Each row was made from one small tree. Brackets hold a mark, then the marks that hang from it, in the order of their numbers. Every link used is in the known rows. Write each row's tree.
In the rows, zero is written as 128.
Known rows:
[z827 [z273 z253] z508]: [127 155 112 127 114 116 136 108 129  82 150 107 162 133 147 106 110 118
 182 126 100 116 165 161 180 116 149 148 100  93]
[z800 z508]: [124 134 128 132 114 156 115 134 108 120 140 120 136 141 144 117 119 128
 127 124  99  92 134 157 189 137 125 151 108 145]
[z800 [z508 [z827 [z273 z253]]]]: [105 140 129 121 101 138 143 120 119  63 137  78 136 172 141 105 112 112
 164 110  71  72 179 185 222 113 171 136 123  89]
[z911 [z128 z273 z823]]: [140 172 158 146 149 187 132 135 117 105 119  97 135  98 252 128 148 137
 182 177 135  97 118 146 141 128 102 170 156 154]
[z512 z638 [z952 [z99 z253]]]: [154 129 102 131 155 164 109 133  88 188 126 143 100 141 116 124 100 158
 105  93 104 145  75 109  75 122 107 100 158 172]
[z638 [z512 [z952 z99]]]: [160 136 126 134 142 171 112 137 102 166 122 144 116 154 130 141 109 149
  89  89 133 154  90 117  87 135 124 100 165 202]
[z253 z99 [z143 z512]]: [135 122 124 111 127 110 118 154 134 167 119 164 118 120  74 157 125 129
 106 142 173 132 109 116 128 137 144 112 107 152]
[z253 z99 [z143 [z512 z952]] z273]: [143 113 101 135 140 131 114 149 153 161 108 152 117 141  71 171 134 113
  89 128 176 152  98 123  79 122 169  85 118 165]
[z827 z273 z508]: [133 162 106 129 135 130 123 111 125  87 142  96 156 139 144 102 102 128
 172 117  98 113 145 156 190 116 140 146  91 120]
[z143 z253 [z512 z638 [z952 z99]]]: [200 121 132 116 139 151  87 127  85 190 158 169  80 148  60 141 109 167
  89  95 142 168  47 113  65 139 157 108 160 164]
[z508 z800 [z827 [z273 [z253 [z99 z952] z143]]]]: [ 57 116  95  98 118 104 152 134 142  88 119  75 126 152 101 122 102 108
 107 100  99  83 180 116 177 113 162  89 129  89]
[z253 z99 z143 z273]: [127 133 107 143 152 132 122 140 167 144  87 132 144 138 117 153 134 107
 113 142 146 138 142 145 125 126 140 108 110 157]
[z273 [z253 [z143 z512]] [z827 z508]]: [117  91 160 115  96  80 138 127 138 104 159 146 142 110  82 113 130 108
 139 142 151 127 142 129 142 142 148 142  98  89]
[z253 z99 z143]: [116 135 120 126 141 127 127 151 139 153 108 151 127 120 111 147 124 127
 105 141 142 128 133 125 138 140 124 116 107 158]
[z508 z800 [z827 [z273 [z253 z99 [z143 z512]]]]]: [104 107 113  91 108  90 147 135 139 101 128 106 120 158  75 109 113 111
 123 106 124  96 171 134 189 115 202  93 127  72]
[z512 [z952 z99]]: [147 146 106 122 140 167 119 121 107 142 133 132 110 154 132 136 102 141
 101 113 119 133  82 133 114 130 116 128 151 185]
[z273 [z827 z508]]: [120 124 151 132 122 128 137 109 122  89 147 119 150 121 147 103 121 122
 142 133 106 114 141 150 184 136 115 169  90 120]
[z952 [z99 z253] z512]: [154 139 111 109 143 119 121 110 116 170 112 125 116 163 120 122 100 157
 145 112 132 152 103 115 102 110  79 127 156 155]
[z143 [z512 z638 [z952 z99]]]: [173 134 116 117 140 159 102 144  83 189 140 169  96 144  80 136 116 155
  82 105 132 140  49 107  88 140 144 113 160 177]
[z273 [z253 [z99 [z952 [z512 z638]]]] [z827 z508]]: [103 116 147 135 115  87 152 126 121 150 136 155 139 107  93 136 151 142
  92 127 121 151 140  67 113 146 113 135 119 100]
[z143 [z253 z99 z273] [z512 z638 z952]]: [196 116 118 143 144 148  95 134 118 190 132 171 101 143  66 171 138 142
  92 112 155 176  79 128  60 123 186  94 127 149]
[z952 [z512 z638]]: [149 156 130 125 140 148 115 160  85 181 117 169 117 135 113 127 137 149
 119 129 102 140 111 109 122 140 118 146 142 161]
[z911 [z128 [z273 [z253 z143]]]]: [119 140 140 145 121 145 128 156 140 114 128 128 146  99 187 137 151 117
 172 165 144 109 142 135 112 137 112 143 152 132]
[z143 [z253 z99] [z512 z952]]: [177 117 124 117 117 133 105 125 111 171 156 169  89 135  78 175 113 151
 102 119 166 160  77 127  92 128 159 112 116 151]
[z128 [z273 [z253 z99] [z827 z508]] z823 z911]: [106 163 175 150 111 113 163  99 162  67 121 111 126  68 231 113 186 127
 157 174 128 123 180 137 139 145  92 160 131  67]
[z952 [z99 [z253 z273]] [z512 z638]]: [175 137 104 138 165 136 110 120 125 191  88 129 128 170 109 120 125 146
 134 104 119 169 104 117  71 105 109 107 168 156]
[z911 [z128 [z273 [z253 z99] [z827 z508]] z823]]: [125 135 186 165 127 130 177 102 159  70 136  99 159  74 242 115 172 127
 167 176 150 116 165 131 151 138 115 167 131  78]
[z99 [z253 [z273 [z827 z508]]] [z952 z512]]: [108 106 119 131 132  98 127  93 146 110 120  87 154 150 121 125 118 121
 155 113 127 149 134 111 100  96  83 133 111 117]
[z128 z273]: [130 167 121 131 126 153 107 130 114 118 122 135 120 118 182 140 134 130
 155 144 109 109 122 161 147 124  90 164 127 147]
[z512 z638]: [140 152 127 130 141 166 112 158  83 163 124 159 126 122 136 129 126 138
 125 137  93 114 111 136 146 139 126 149 124 164]
[z128 [z273 z253 z827] z823 z911]: [104 174 179 132 109 144 153 127 135  69 112 126 108  80 244 124 184 114
 179 184 116 107 162 167 132 137  82 172 174  98]

Which tree is each row?
[103 165 179 145 106 128 151 101 145  51 134 101 127  76 241  97 177 121
 181 173 112 110 176 152 142 142  88 178 136  72] : [z128 [z273 z253 [z827 z508]] z823 z911]
[139 111 119 130 122 122 124 178 111 199 134 201 100 103  51 162 145 135
  70 127 157 150  97  88  68 150 173  86 133 140] : [z273 [z253 z99 [z143 [z512 z638 z952]]]]
[126 111 118 111 104 125 119 163 112 152 149 170 108 123  75 154 122 117
 114 136 155 131 100 123  87 136 157 111 133 145] : [z273 [z253 [z143 [z512 z952]]]]
[130 101 136 144 134 106 123  77 166  98 136  96 150 137 115 149 123 120
 120 120 142 156 137 138 123 115 125 129  88 112] : [z143 [z253 [z99 z952] [z273 [z827 z508]]]]
[127 154 187 148 143 173 152 134 128  76 119 103 133  93 252 123 162 124
 178 179 134 100 128 155 150 131  95 177 166 138] : [z911 [z128 [z273 z827] z823]]
[106  97 139 122  96 111 155 105 123  74 167 112 158 123 150  74 121 109
 135 121  89  99 176 144 197 138 133 169 102  71] : [z273 z253 [z827 [z508 z800]]]
[119 148 157 154 140 144 154 147 158 120 109 118 135  79 215 144 168 126
 153 182 169 118 151 120 112 139 119 129 158 121] : [z911 [z128 [z273 [z253 z99 z143]] z823]]
[163 157 127 122 152 142 115 137  99 186 113 155 114 152 104 119 129 159
 104 113 111 153  94 101 111 143 112 135 170 170] : [z952 z99 [z512 z638]]
[142 119  99 132 162 127 109 114 162 146  91 102 138 164 117 124 100 118
 143 114 143 148 123 145  91 102 106  94 144 158] : [z952 [z99 [z253 z143 z273]]]
[109  94 136 129 100  97 166 101 141  88 155 123 157 117 140  86 132 115
 113 122 107 109 183 130 196 138 137 151  94  65] : [z273 [z253 z99] [z827 [z508 z800]]]
[160 114 149 143 136 126 130 104 161 113 114 136 132 148 129 154 139 113
 134 136 142 161 140 177 133 115 142 132 122 125] : [z143 [z253 z99 [z273 z827]]]
[ 85 118 102 109 135 125 104 147 116 155 117 115 122 121 113 150  90 131
 135 127 130 118 111 106  97 113  78 108 115 162] : [z99 [z253 z143] z952]
[144 124 133 116 134 133  98 179  96 184 128 177 113 114  69 133 129 137
 109 135 138 126  92 112 114 148 148 119 125 158] : [z253 [z143 [z512 z638]]]
[157 147 113 134 152 177 112 142  89 173 129 153 103 143 114 127 116 151
  84 102 103 137  73 114  99 142 127 118 160 185] : [z512 z638 [z952 z99]]
[ 99  97 112 133 129  99 147  95 161 103 122  91 159 150 112 111 138 115
  90 102 121 140 157  92 145 119 118 131 108 102] : [z253 [z99 [z952 z512]] [z273 [z827 [z508 z800]]]]
[136 163 156 155 134 157 157 129 139 115 114 117 141  84 246 149 164 131
 168 186 155 109 144 137 131 129 114 155 157 122] : [z911 [z128 [z273 [z253 z99]] z823]]
[131 122 140 149 132 131 133  99 151  77 127  99 168 142 151 107 131 102
 151 135 110 124 150 169 166 120 131 162  93 120] : [z253 [z273 [z827 z508]]]
[ 86 121 110 102 115 123 145 137 129  70 129  82 129 165 119  86 102 103
 147 102  78  81 190 156 200 116 177 114 134  86] : [z508 z800 [z827 [z273 [z253 z143]]]]
[102 118  94 127 122  88 149 119 161  93 144 105 156 127 107  85 118 115
 124  99 113 120 195 118 183 129 170 102  95  65] : [z827 [z273 [z253 z99 z143]] [z508 z800]]
[ 84  94 125 115  96  76 164 103 138 109 150 117 147 125 109 109 133 127
  93 112 118 129 168  76 156 136 109 141 114  75] : [z273 [z253 [z99 [z952 z512]]] [z827 [z508 z800]]]
[113 106 113 103 136 117  88 172  92 202 125 151 107 109  61 152 104 144
 115 121 143 127  79  81  70 125 108  92 123 156] : [z99 [z253 [z143 [z512 z638]]] z952]
[131 101 106 109 126 127 101 156 108 171 137 151  96 127  77 148 100 134
 125 113 156 139  81 113  72 115 128  93 121 158] : [z99 [z253 [z143 [z512 z952]]]]
[174 104 157 120 118 122 110 111 139 113 136 141 126 155 100 148 129 110
 159 138 155 153 109 184 123 111 156 144 127 126] : [z143 [z253 [z273 z827]] z512]
[ 86 130 108 117 138 123 121 152 135 155 110 133 125 115 103 170 112 128
  90 139 146 121 116  99 121 134 102 109 109 169] : [z253 [z99 z952] z143]
[162  96 119 121 134 127 123 102 139 131 118 124 114 168 100 138 110 119
 130 105 155 156  79 151  73  93 126 102 162 149] : [z143 [z512 [z952 [z99 [z253 [z273 z827]]]]]]
[120 151 115 122 142 132 121 156 100 200 107 162 114 122  95 164 137 156
  80 127 124 143 101  68 101 139 103 122 136 168] : [z253 [z99 [z952 [z512 z638]]]]
[117  82 143 129 101  84 149 129 148 123 158 164 123 105  63 136 139 117
  90 126 169 149 128 102 105 146 163 107  99  97] : [z273 [z253 z99 [z143 [z512 z952]]] [z827 z508]]
[122 201 148 132 134 170 120 131 122 101 105 110 102  89 244 126 163 136
 170 173 115 103 135 153 129 134  78 164 155 141] : [z128 z273 z823 z911]
[105 155  97 119 116  80 148 109 142 118 133 111 150 134 106 143 121 135
 138 118 130 143 153  94 134 114 126 121 110  98] : [z827 [z273 [z253 [z99 [z952 z512]]]] z508]
[103 140 142 133 103 130 130 106 135  60 145  96 128 100 202  66 157 127
 149 123  82  98 172 138 173 142  87 170 120  77] : [z128 [z273 [z827 [z508 z800]]] z911]
[152 102 101 137 151 143  92 165 118 191 113 156 109 135  65 145 122 126
 115 106 145 155  84 111  40 113 156  74 134 157] : [z99 [z253 [z143 [z512 z638 z952]] z273]]
[146 107 126 142 148 112 131  67 164  95 117  78 161 161 143  93 106 120
 158 109 122 145 134 156 131 102 103 131 117 113] : [z952 [z99 [z253 [z273 [z827 z508]]]]]
[ 62 118 116 120 109 104 143 134 150  83 121  76 127 155  91 140 114 112
 109 102 107  86 178 130 181 120 161  85 118  93] : [z800 [z508 [z827 [z273 [z253 [z99 z952] z143]]]]]
[107  69 145 108  91  81 142 125 134  95 169 131 145 117  82  78 126 108
 121 118 134 113 159 119 167 143 159 138 103  65] : [z273 [z253 [z143 z512]] [z827 [z508 z800]]]
